Each row was made from one walk, in order. Every step used is in the known rows, and no mark comes twice. Write each row's walk.
Known rows
deru > mumeva > mupes > fimi > tinopul: [-0.34 -0.38 -0.37  0.49 -1.08 -0.35 -0.82 -0.36  0.30  0.68 -1.75 -0.82
  0.01 -0.85  0.17 -1.11 -1.58 -0.34 -1.06 -0.78  1.37 -0.62  0.76]
mumeva > mupes: [ 0.02 -0.31 -0.53  0.86 -0.26 -0.30 -0.16 -0.31  0.11 -1.02 -0.90 -0.51
 -0.09  0.95 -0.86 -0.70  0.15 -0.37 -2.09 -0.11  1.85 -1.01  0.32]
tinopul > piguz: [-0.36 -0.05 -0.86  0.40  0.57 -0.53  0.20 -0.28 -0.78  0.45  0.24  0.24
  0.03  0.72  1.61 -3.08 -0.18  0.06  1.54  0.12  1.19 -0.27 -0.09]
mupes > deru > fimi > tinopul > vogud: [-0.90 -0.76 -0.63  1.40  0.93  1.57 -1.33  0.11  0.51  0.39 -1.64 -1.32
  1.50 -0.94  1.14  0.54  1.43  0.62 -0.17  0.04  0.76 -2.41 -0.70]
deru > durar > mupes > telitu: [ 0.99 -0.51  0.00  0.22 -0.19 -0.11 -2.00  0.85  0.81  0.00 -0.09 -0.81
 -0.56 -0.70  0.95 -3.55  0.14 -0.85 -0.22 -0.04  1.73 -1.95  0.63]
fimi > deru > mumeva > mupes: [-0.35 -0.18  0.35 -0.32 -0.54 -0.05 -0.71  0.31  0.04 -0.14 -2.02  0.71
  1.30  0.18  0.31 -3.18 -1.27 -0.21 -1.91 -0.50  2.67  1.07 -0.52]
telitu > mupes: [-0.32  0.12  0.15  0.54  0.04 -0.02 -2.01  0.64 -0.50 -0.16 -0.84 -1.08
  0.82  1.31 -0.15 -0.40 -0.02  0.67  3.13 -0.86 -0.89 -0.89  0.63]
durar > deru: [ 0.78  0.31 -0.33  0.12  0.48 -0.55 -0.74  0.97  0.01 -0.67 -0.47 -1.92
  0.58  0.54  0.27 -0.44  0.03 -0.74 -1.17  1.21  1.93 -0.52 -0.34]
deru > fimi: [ 0.74 -0.31 -0.10 -0.14 -0.79  0.70 -0.27 -0.94 -0.15  0.10  0.07 -0.14
 -0.17 -1.30  0.55 -1.77  1.75 -0.23  0.89  0.66  0.69 -0.82  0.64]
fimi > tinopul: [ 0.05 -0.59 -0.04  2.68 -0.34 -0.49 -0.15  0.30  0.70  0.14 -0.06 -1.69
  0.79 -0.37  1.56  0.25 -0.14  1.12 -0.22 -0.84  0.33 -0.09 -0.90]
tinopul > vogud: [-0.24 -0.27 -0.79 -0.03 -0.15  0.26 -0.33 -0.74  0.15 -0.55 -1.53  0.25
  0.68  1.16  0.16  3.50 -0.28 -0.43  0.77  1.12  0.26 -0.62 -0.67]
fimi > deru > durar > mupes: [ 0.68 -0.34  0.54  0.05 -0.53  0.39 -1.57  0.17  0.36  0.10 -0.80  0.73
  0.61  0.73  1.50 -4.53  0.86 -0.27 -0.79  0.04  3.12  0.31 -0.46]
mumeva > tinopul: [ 0.76 -0.49 -1.22 -1.15 -0.02 -0.93 -0.46  0.25  0.77 -0.21 -0.36  1.17
  1.10 -0.49 -0.07  0.56 -0.10  0.01 -0.31 -0.53 -0.33 -0.49 -0.25]
durar > deru > fimi > tinopul: [ 1.32  0.00 -0.38  1.28 -0.27 -0.28 -0.93  0.40  0.24 -0.55 -0.38 -2.91
  0.86 -0.51  1.34 -1.50  1.17 -0.26 -0.57  1.27  2.58 -1.15 -0.33]
piguz > tinopul > vogud: [-0.77 -0.28 -1.12  3.04 -0.46 -0.53 -0.75 -0.46  0.52 -0.56 -1.41  0.02
  2.44  0.39  1.78  1.39 -0.18 -0.04  0.82 -0.06 -0.67 -0.97 -0.78]
fimi > deru > mumeva > tinopul > vogud: [-0.02 -0.32 -0.16 -1.28 -0.46 -0.25 -0.99  0.30  0.41  0.08 -2.23  1.70
  2.05 -0.13  0.83 -1.39 -1.53 -0.06 -0.80 -0.24  1.73  1.07 -0.99]
durar > mupes: [ 0.11  0.02 -0.05  0.91 -0.14 -0.99 -1.51 -0.46 -0.36 -0.61 -0.40 -0.66
 -0.85 -0.38  1.55 -1.59 -0.54  0.45 -0.12 -0.15  1.49 -0.73  0.11]
deru > durar > mupes > fimi > tinopul > vogud: [ 1.14 -0.69 -0.37  1.04 -1.03  0.41 -2.21 -0.84  0.98  0.83 -0.59 -0.77
 -0.58  0.38  1.87 -1.89  1.41 -0.63  0.78  0.48  2.18 -1.97  0.51]
durar > deru > mumeva: [ 0.48  0.39 -0.23 -0.51  0.12 -0.93 -0.77  0.95 -0.05 -0.31 -1.22 -1.83
  0.80 -0.30  0.20 -0.70 -1.94 -1.47 -1.00  0.83  1.52 -0.39 -0.06]
telitu > mupes > mumeva > tinopul: [-0.75 -0.81 -0.38 -0.50 -0.08 -0.67 -2.69  1.09  0.05  0.06 -1.63 -0.44
  0.41  0.82 -0.22 -0.60 -1.41  0.84  2.74 -1.60 -0.67 -0.51 -0.01]
fimi > deru > durar: [ 0.64 -0.27  0.54 -0.29 -0.41  0.87 -0.84  0.42  0.57  0.39 -0.66  1.02
  0.95  0.96  0.73 -3.76  1.18 -0.47 -0.75  0.18  2.53  0.55 -0.58]
durar > mupes > deru > mumeva: [-1.09 -0.16 -0.15  0.64  0.77 -0.30 -2.25  0.20 -0.28 -0.01 -1.64 -0.91
 -0.07 -1.12  1.49 -1.44 -1.70  0.15 -0.71 -0.64  1.25 -1.73  0.00]
telitu > mupes > deru > mumeva: [-1.47 -0.08 -0.02  0.25  1.01  0.61 -2.75  1.21 -0.30  0.41 -2.10 -1.24
  1.53  0.61 -0.26 -0.34 -1.13  0.41  2.48 -1.38 -1.11 -1.82  0.41]
deru > mumeva: [-0.42  0.03  0.06 -0.97 -0.57 -0.52 -0.13 -0.07 -0.06  0.51 -1.03  0.17
  0.16 -1.25 -0.08 -0.49 -2.85 -1.03  0.18 -0.51 -0.50  0.22  0.39]
mupes > telitu: [-0.19 -0.26  0.00 -0.22  0.91 -0.19 -1.10  2.78  0.59 -0.20 -0.08 -1.12
  0.67 -1.88 -0.15 -1.09 -0.40  1.30 -1.09 -0.45  0.67 -0.75  0.24]

Which walk is each row?
[ 0.65 -0.91 -0.70 -0.31 -0.57 -0.69 -1.88 -0.25  0.59  0.43 -0.50  0.22
 -1.03  0.12  1.45 -4.07 -0.77 -1.36  0.60 -0.27  1.95 -1.43  0.16]	deru > durar > mupes > mumeva > tinopul > piguz
[-0.73 -0.51 -0.24  0.05  1.43  1.71 -1.24  0.80  0.76  0.81 -0.86 -0.25
  0.89  0.10 -0.22 -0.90  0.83 -0.93 -0.64 -0.18  0.27 -2.35 -0.20]	mupes > deru > durar
[-0.17 -0.46 -0.51  0.76  0.44 -0.40 -0.93  1.60  0.52 -1.13 -0.95 -1.23
  0.27 -0.42 -0.98 -1.55 -0.13  0.65 -2.84 -0.40  2.30 -1.55  0.39]	mumeva > mupes > telitu
[-0.19  0.04 -0.03  0.30 -0.15  0.66 -2.80  0.42 -0.29  1.03 -0.75 -1.11
  0.39  1.17  0.29 -0.71  1.83  1.61  3.44 -0.55 -0.16 -1.02  1.24]	telitu > mupes > fimi
[ 1.13 -0.42 -0.07  0.13 -0.89  0.47 -2.06 -0.62  0.65  0.92  0.01 -0.31
 -1.18  0.10  1.37 -3.16  1.53 -0.88  0.56  0.36  1.87 -1.72  1.04]	deru > durar > mupes > fimi
[-0.62 -0.74 -0.82  1.88  0.46  0.79 -1.00 -0.01  0.45 -0.60 -1.61 -1.51
  0.70  0.02 -0.17 -1.21  1.25  0.16 -2.39 -0.43  2.30 -2.58 -0.08]	mumeva > mupes > deru > fimi > tinopul
[-0.48 -0.49 -0.68  0.58 -0.91 -0.51 -0.75 -0.42  0.03  0.81 -1.65 -0.75
  0.05 -0.62  0.75 -2.21 -1.59 -0.32 -0.47 -0.76  1.76 -0.77  0.68]	deru > mumeva > mupes > fimi > tinopul > piguz
[-0.41 -0.45 -0.67  0.49 -1.13 -0.23 -0.94 -0.63  0.39  0.50 -2.19 -0.67
  0.28 -0.45  0.23  0.09 -1.65 -0.55 -0.86 -0.40  1.46 -0.93  0.45]	deru > mumeva > mupes > fimi > tinopul > vogud
[ 0.59 -0.70 -0.56  1.90 -0.82  0.06 -0.25 -0.86 -0.08  0.44  0.17 -1.23
  0.39 -1.17  2.40 -3.08  1.58  0.60  1.55  0.07  1.53 -0.97  0.02]	deru > fimi > tinopul > piguz
[ 0.58  0.02 -0.61  0.77 -0.36 -0.83 -1.28  0.75  0.28 -0.18 -1.60 -2.66
  0.76 -0.15  0.57 -1.20 -1.08 -0.83 -1.85  0.62  2.92 -0.96  0.08]	durar > deru > mumeva > mupes > fimi > tinopul
[-0.39 -0.15 -0.37 -0.42 -0.94 -0.17 -0.79 -0.47  0.07  0.64 -1.65 -0.25
 -0.23 -0.66 -0.38 -1.16 -1.52 -0.77 -1.02 -0.58  1.29 -0.66  1.00]	deru > mumeva > mupes > fimi
[ 0.41 -0.84 -0.15 -0.45 -0.40 -0.21 -1.87  0.41  0.45  0.29 -1.18  1.21
  0.61  0.60  2.01 -5.57  0.05 -0.11 -0.45 -0.24  3.61  0.30 -0.90]	fimi > deru > durar > mupes > mumeva > tinopul > piguz
[-0.12 -0.18  0.30 -0.85 -0.70  1.16 -1.58  0.12  0.20  1.86 -1.07  0.67
  0.31 -0.46  1.28 -2.44  1.69  1.26 -0.10  0.04  2.32  0.69  0.46]	mupes > fimi > deru > mumeva
[-0.57 -0.23 -0.23 -0.39 -0.24 -0.78 -0.79  1.00  0.27 -0.27 -1.71 -0.73
  0.35 -1.48 -0.76 -1.54 -2.95 -0.70 -1.79 -0.84  1.08 -0.85  0.70]	deru > mumeva > mupes > telitu
[ 1.13 -0.30 -0.01  0.35 -0.67 -0.04 -1.48 -0.50  0.55  0.14 -0.06 -0.26
 -0.89  0.21  1.00 -3.00  0.36 -1.53  0.32  0.22  1.38 -1.54  0.55]	deru > durar > mupes
[ 0.09 -0.42 -0.42  0.58 -0.51  0.68 -1.20 -0.22  0.23  0.13 -1.29 -0.11
  0.02  1.04  0.06 -2.29  2.25  0.86 -2.17  0.04  3.59 -0.64  0.51]	mumeva > mupes > fimi > deru
[-0.87 -0.15 -0.16  0.60  0.85  1.20 -2.82  0.81 -0.39  0.26 -1.49 -1.39
  1.29  0.55  0.04 -0.97  1.15  0.77  2.83 -0.83 -0.54 -2.37  0.58]	telitu > mupes > deru > fimi
[ 0.65 -0.69 -1.68 -1.12 -0.16 -0.75 -0.69 -0.28  0.89 -0.58 -1.36  1.40
  1.46  0.39  0.03  3.01 -0.31 -0.24  0.21  0.29 -0.14 -0.89 -0.77]	mumeva > tinopul > vogud
[-0.98 -0.46 -0.76  1.06  0.91  0.62 -0.81  0.34  0.27 -0.70 -1.66 -0.80
  0.56  0.81 -0.97 -0.43  0.39 -0.11 -2.72 -0.38  1.83 -2.09 -0.09]	mumeva > mupes > deru
[-0.44 -0.29 -0.33  0.98  0.61  0.25 -2.32 -0.27 -0.32 -0.26 -1.08 -1.15
 -0.21 -1.11  1.76 -2.23  0.56  0.58 -0.33 -0.05  1.76 -2.18  0.15]	durar > mupes > deru > fimi
[ 0.60 -0.40  0.52  0.04 -0.11  0.35 -1.90  1.15  0.59  0.02 -0.89  0.33
  0.82  0.12  1.47 -4.92  0.76  0.26 -1.16 -0.06  3.36  0.03 -0.45]	fimi > deru > durar > mupes > telitu
[ 0.05 -0.71 -0.57  1.55 -0.69  0.84 -1.46 -0.53  0.81  1.43 -0.76 -1.15
  0.29  0.07  1.93  1.46  2.33  1.77  0.74  0.36  1.47 -0.70 -0.09]	mupes > fimi > tinopul > vogud
[-1.65 -0.24 -0.15 -0.47  1.36  0.99 -1.02  0.91  0.20  0.81 -1.84 -0.30
  1.10 -1.07 -0.10  0.11 -1.65 -0.38 -0.81 -0.84 -0.34 -1.35 -0.22]	mupes > deru > mumeva
[-0.46 -0.60 -0.72  0.86  0.67  0.93 -1.04  0.25  0.66 -0.39 -1.58 -0.71
  0.39  1.07 -1.01 -1.42  0.76 -1.03 -2.52 -0.31  2.04 -2.63  0.17]	mumeva > mupes > deru > durar
[-0.43 -0.20  0.38 -0.44 -0.20 -0.09 -1.07  1.26  0.22 -0.19 -2.02  0.39
  1.47 -0.48  0.35 -3.57 -1.37  0.33 -2.23 -0.64  2.91  0.81 -0.47]	fimi > deru > mumeva > mupes > telitu
[-0.58 -0.62 -0.81  0.94  0.54  0.97 -0.89 -0.16  0.14 -0.69 -1.62 -0.90
  0.42  0.19 -0.72 -1.33  1.28 -0.32 -2.28 -0.21  2.19 -2.54  0.27]	mumeva > mupes > deru > fimi
[ 0.47  0.27 -0.51 -0.09 -0.09 -1.02 -0.86  0.75  0.01 -0.79 -1.55 -2.04
  0.72  0.13 -0.22 -1.09 -1.92 -1.64 -1.98  0.80  2.46 -0.89  0.08]	durar > deru > mumeva > mupes
